Known rows, with every way that one mark hangs from another
tofud(bigiv fosov(pumi) puvavo zuzul): 38.3	21.6	30.0	11.7	-15.8	36.5	-5.7	-21.7	8.0	1.4	17.6	14.5	-15.0	8.4	-33.4	0.3	-32.6	38.7	-12.7	-0.3	18.2	12.3
vanit(bigiv(noko tofud(fosov)) pumi): 37.8	45.5	4.4	11.4	22.5	13.2	-0.4	-16.5	-5.5	-10.9	2.8	6.2	-12.4	-47.8	-18.0	5.6	24.5	3.3	-11.5	-5.1	4.3	0.5
pumi(vanit(bigiv(noko(lakizad(fosov))))): 0.3	6.0	8.0	-26.4	19.7	13.5	10.6	-9.8	-16.3	6.0	16.4	12.6	-16.0	-7.6	-15.0	21.2	-6.9	-10.7	-19.7	6.7	9.1	8.3
tofud(bigiv(noko) fosov(lakizad) puvavo): 39.1	18.3	42.6	5.6	5.1	39.7	-9.6	-20.8	10.3	12.0	9.7	5.7	-18.4	-4.0	-11.3	-10.8	-10.6	8.3	-18.7	-3.9	18.0	20.2
bigiv(noko(lakizad) tofud vanit): -10.5	9.4	16.2	-15.4	23.4	22.0	23.2	-66.3	-17.6	-12.4	-1.0	25.2	-24.9	-26.8	1.5	-5.9	19.0	-27.4	-5.7	-2.6	12.7	13.1
tofud(fosov(lakizad) zuzul): 9.4	21.1	32.9	22.9	-12.5	28.2	6.4	-20.9	4.2	4.1	15.6	-1.2	-12.8	-16.0	-20.6	-6.9	2.8	17.0	-33.8	5.8	4.8	13.8
lakizad(fosov): 8.3	16.2	-0.7	-17.6	9.2	-0.4	0.2	-1.0	-14.9	8.7	8.8	18.0	-16.0	7.9	-3.9	4.2	-3.4	6.6	-6.0	22.8	-1.0	9.4
tofud(fosov(pumi(vanit)) puvavo zuzul): 21.5	-5.4	31.2	-5.8	-22.0	37.1	-0.4	-23.6	-3.3	3.0	12.2	12.6	-20.8	-2.5	-40.1	9.9	-29.5	21.4	-5.6	1.3	28.4	8.5
vanit(bigiv(noko(lakizad) tofud(zuzul)) pumi): 22.6	46.5	4.3	12.8	18.7	26.0	4.0	-28.0	-11.4	-15.5	13.5	12.3	-4.4	-47.5	-16.1	8.1	19.2	11.7	-20.4	-10.5	-4.8	10.0
fosov(lakizad(noko) pumi(vanit(bigiv(tofud)))): 10.9	9.2	17.4	-23.3	3.6	45.5	32.7	-1.6	3.8	40.4	-5.3	-1.5	-10.8	-30.9	-3.2	-3.2	1.2	-5.8	-5.7	-10.6	1.9	11.0
vanit(bigiv pumi): 32.8	45.7	-5.4	-5.4	6.6	3.9	-3.1	15.3	-5.8	-4.0	17.0	-1.8	0.6	-34.7	-30.9	3.9	13.8	20.2	-4.2	-7.0	-18.3	6.3
fosov(lakizad pumi(vanit)): -7.6	4.2	25.3	-33.7	-21.1	37.8	28.6	-5.7	4.8	41.1	3.2	6.0	-6.2	-5.6	-2.6	-13.6	4.1	6.8	-7.2	-18.1	10.1	20.0
bigiv(noko): 13.9	13.8	8.8	-11.1	7.1	16.9	-7.6	-23.4	-2.0	5.7	1.8	6.1	-12.2	-9.7	-5.4	4.6	8.7	-1.1	-5.7	10.0	9.7	11.3
fosov(pumi): 5.2	14.7	5.9	-25.0	-11.7	16.9	12.2	-10.1	5.6	19.0	4.4	11.7	-7.8	-2.6	-7.1	-4.3	9.9	16.7	4.2	4.1	3.1	12.1
lakizad(fosov noko): 20.9	8.8	-7.2	-10.7	16.5	7.5	5.0	8.3	-15.1	12.6	6.4	15.4	-17.7	-1.3	-9.0	12.2	-18.7	-0.9	0.0	39.7	-2.7	7.2
tofud(puvavo zuzul): 30.8	8.5	19.4	-0.7	-5.4	27.6	-24.4	-20.6	-9.7	-8.4	12.8	4.5	-14.0	-5.7	-29.5	5.0	-17.6	21.2	-3.9	7.0	2.0	13.0
lakizad(fosov(pumi(vanit)) noko): 8.0	-5.4	-3.5	-31.2	0.6	21.2	24.0	9.8	-14.9	31.6	1.6	22.4	-16.8	5.5	-9.0	13.9	-30.1	1.2	6.8	25.8	13.2	7.6
lakizad(fosov(pumi(vanit(bigiv))) noko): 15.4	2.2	-5.0	-29.7	8.1	17.3	20.1	19.8	-14.6	30.2	3.6	15.4	-15.0	-6.1	-14.2	21.2	-29.0	4.1	3.4	22.6	5.5	1.9
noko(lakizad(fosov(pumi(vanit)))): -18.4	0.8	6.8	-39.2	-2.0	14.9	34.7	-9.6	-9.9	16.9	21.4	31.4	-15.6	11.2	-5.6	4.3	-4.1	1.4	-8.3	11.9	10.6	17.6
fosov(lakizad pumi(vanit(bigiv(tofud)))): -0.1	16.1	23.0	-27.6	-2.9	38.5	28.2	-10.1	4.1	36.4	-3.1	0.4	-8.9	-21.7	1.7	-10.2	15.6	1.2	-12.2	-26.0	3.5	13.3
fosov(lakizad pumi): -1.6	16.8	23.9	-23.6	-17.2	31.0	22.3	-5.2	11.2	39.2	3.3	7.3	-4.8	-13.1	6.7	-18.7	18.5	15.3	-4.5	-7.5	-0.5	20.7
pumi(vanit(bigiv)): 14.6	13.9	5.8	-21.4	7.9	11.4	1.6	-1.1	-6.4	2.6	12.0	-8.2	-9.3	-10.6	-31.7	11.9	-3.8	-2.1	-13.5	-6.6	-1.6	4.7
bigiv(noko(lakizad) tofud(fosov zuzul)): 3.7	17.9	22.7	20.6	14.2	30.3	12.2	-63.4	-2.6	-19.0	9.9	18.9	-23.5	-20.5	-8.9	3.9	16.5	-6.4	-30.7	12.6	20.8	12.1

Rows
39.0	48.0	8.7	27.9	15.2	22.2	-6.8	-22.8	-9.9	-15.7	5.0	5.5	-9.9	-50.0	-24.6	10.6	11.9	15.6	-21.4	-6.6	6.2	-0.1
vanit(bigiv(noko tofud(fosov zuzul)) pumi)
9.2	16.6	36.0	-6.4	-12.4	44.2	26.2	-19.8	13.5	35.5	6.0	10.4	-11.6	3.0	-6.4	-9.9	-10.8	9.8	-24.2	-17.8	31.7	18.4
tofud(bigiv(noko) fosov(lakizad pumi(vanit)))
3.0	-2.1	20.0	-29.2	-15.2	44.8	32.6	2.6	4.0	45.1	0.2	4.2	-8.7	-13.6	-6.6	-7.7	-9.3	1.2	-1.6	-3.0	8.0	18.7
fosov(lakizad(noko) pumi(vanit))
16.0	31.4	10.0	9.4	7.0	30.4	2.8	-52.3	-30.6	-14.3	-6.7	24.9	-14.8	-40.5	-13.8	-2.5	-0.7	4.0	-3.0	-16.9	13.6	7.7
bigiv(noko tofud(zuzul) vanit(pumi))
10.7	28.4	31.8	7.9	-0.9	20.8	20.9	-23.9	1.7	5.4	15.0	7.6	-16.4	-7.3	-19.6	-19.9	-6.9	3.4	-25.4	-12.2	4.4	13.9
tofud(bigiv(vanit) fosov(lakizad))
10.5	21.3	9.8	-12.6	19.6	13.5	2.8	-16.9	0.5	-2.2	16.3	0.7	-9.3	-26.3	-12.7	13.7	18.4	-4.0	-18.2	9.3	-5.0	9.4
vanit(bigiv(noko(lakizad)))
19.6	29.8	10.2	-2.1	14.1	11.7	13.3	-18.3	7.2	1.5	1.5	1.0	-16.8	-27.0	-12.8	2.1	22.8	4.4	-10.5	1.7	1.5	-2.1
vanit(bigiv(tofud(fosov(pumi))))
36.8	49.6	0.9	15.8	15.3	26.2	-10.9	-20.0	-14.8	-9.1	1.7	5.1	-3.4	-46.6	-17.0	10.2	12.1	17.4	-13.9	-12.0	-2.2	3.6
vanit(bigiv(noko tofud(zuzul)) pumi)
15.3	10.2	9.0	-20.5	12.1	18.3	-3.4	-11.0	-8.2	6.4	5.0	-5.3	-10.4	-15.6	-23.6	17.5	-4.5	-6.5	-12.9	-5.3	9.8	3.8
pumi(vanit(bigiv(noko)))
20.6	2.6	16.2	-33.6	7.9	36.9	2.4	-22.9	-5.2	18.3	-7.6	9.4	-18.0	-18.0	-9.6	9.3	-2.8	-1.7	6.8	-14.0	20.0	5.7
fosov(pumi(vanit(bigiv(noko tofud(puvavo)))))
-3.8	2.6	3.0	-37.1	-5.9	13.1	19.1	-0.5	-14.7	26.7	5.5	25.7	-15.8	14.4	-5.1	5.7	-15.3	8.9	0.7	8.4	15.6	9.8
lakizad(fosov(pumi(vanit)))
34.6	42.1	-1.1	-3.9	11.4	11.4	-8.6	5.4	-7.1	-0.3	9.1	1.7	-0.9	-40.9	-22.0	9.7	13.0	15.5	-4.9	-6.5	-6.5	5.8
vanit(bigiv(noko) pumi)
-13.8	10.5	5.4	-31.4	0.1	9.6	29.8	-9.3	-5.0	15.0	20.5	32.6	-14.7	6.3	2.7	-0.1	7.1	7.6	-6.0	20.6	1.5	17.2
noko(lakizad(fosov(pumi)))
-9.4	13.5	20.6	1.5	14.2	31.6	17.3	-74.9	-22.9	-18.2	2.1	25.1	-22.9	-27.1	-6.2	-0.1	5.9	-14.0	-16.1	-3.3	14.4	12.8
bigiv(noko(lakizad) tofud(zuzul) vanit)
2.5	22.8	7.1	-19.0	26.3	18.2	17.9	-24.7	-6.9	12.0	2.4	22.1	-17.6	-22.1	12.5	10.1	20.4	-3.6	-11.1	9.5	5.0	6.1
vanit(bigiv(noko(lakizad(fosov(pumi))) tofud))
13.0	13.9	26.0	-4.0	17.8	31.7	12.3	-26.1	-2.4	10.7	-2.3	-5.1	-19.6	-28.9	-10.6	4.1	11.7	-17.4	-26.1	-13.1	16.3	5.2
pumi(vanit(bigiv(noko tofud(fosov(lakizad)))))
37.0	23.6	9.7	-11.7	25.4	16.5	-14.4	-16.0	-4.3	-8.6	1.8	-2.8	-16.9	-24.5	-15.8	3.7	12.9	-1.6	-1.5	-1.3	-9.3	3.7
vanit(bigiv(tofud(puvavo)))
3.7	21.0	25.7	-3.2	-1.8	29.1	27.9	-29.9	11.1	18.4	-3.0	11.0	-18.5	-18.9	5.9	-20.8	28.4	0.8	-12.4	-3.4	11.0	13.5
bigiv(tofud(fosov(lakizad pumi)))
19.4	15.5	17.4	9.3	15.6	28.1	0.4	-37.0	-9.6	-7.2	1.7	-2.2	-18.8	-23.3	-26.9	18.0	-5.5	-6.0	-27.6	-6.4	20.3	-1.6
pumi(vanit(bigiv(noko tofud(fosov zuzul))))
26.4	34.9	12.3	22.2	16.2	14.8	-2.8	-28.1	-2.3	-17.4	7.3	-4.4	-16.2	-28.9	-25.0	8.4	10.2	7.9	-27.4	5.5	-2.4	-2.4
vanit(bigiv(tofud(fosov zuzul)))
10.7	18.1	22.6	-6.0	13.3	24.1	16.9	-17.4	-0.1	5.2	5.2	-6.9	-17.2	-24.1	-18.6	-1.7	12.0	-13.1	-26.0	-14.5	5.5	5.4
pumi(vanit(bigiv(tofud(fosov(lakizad)))))
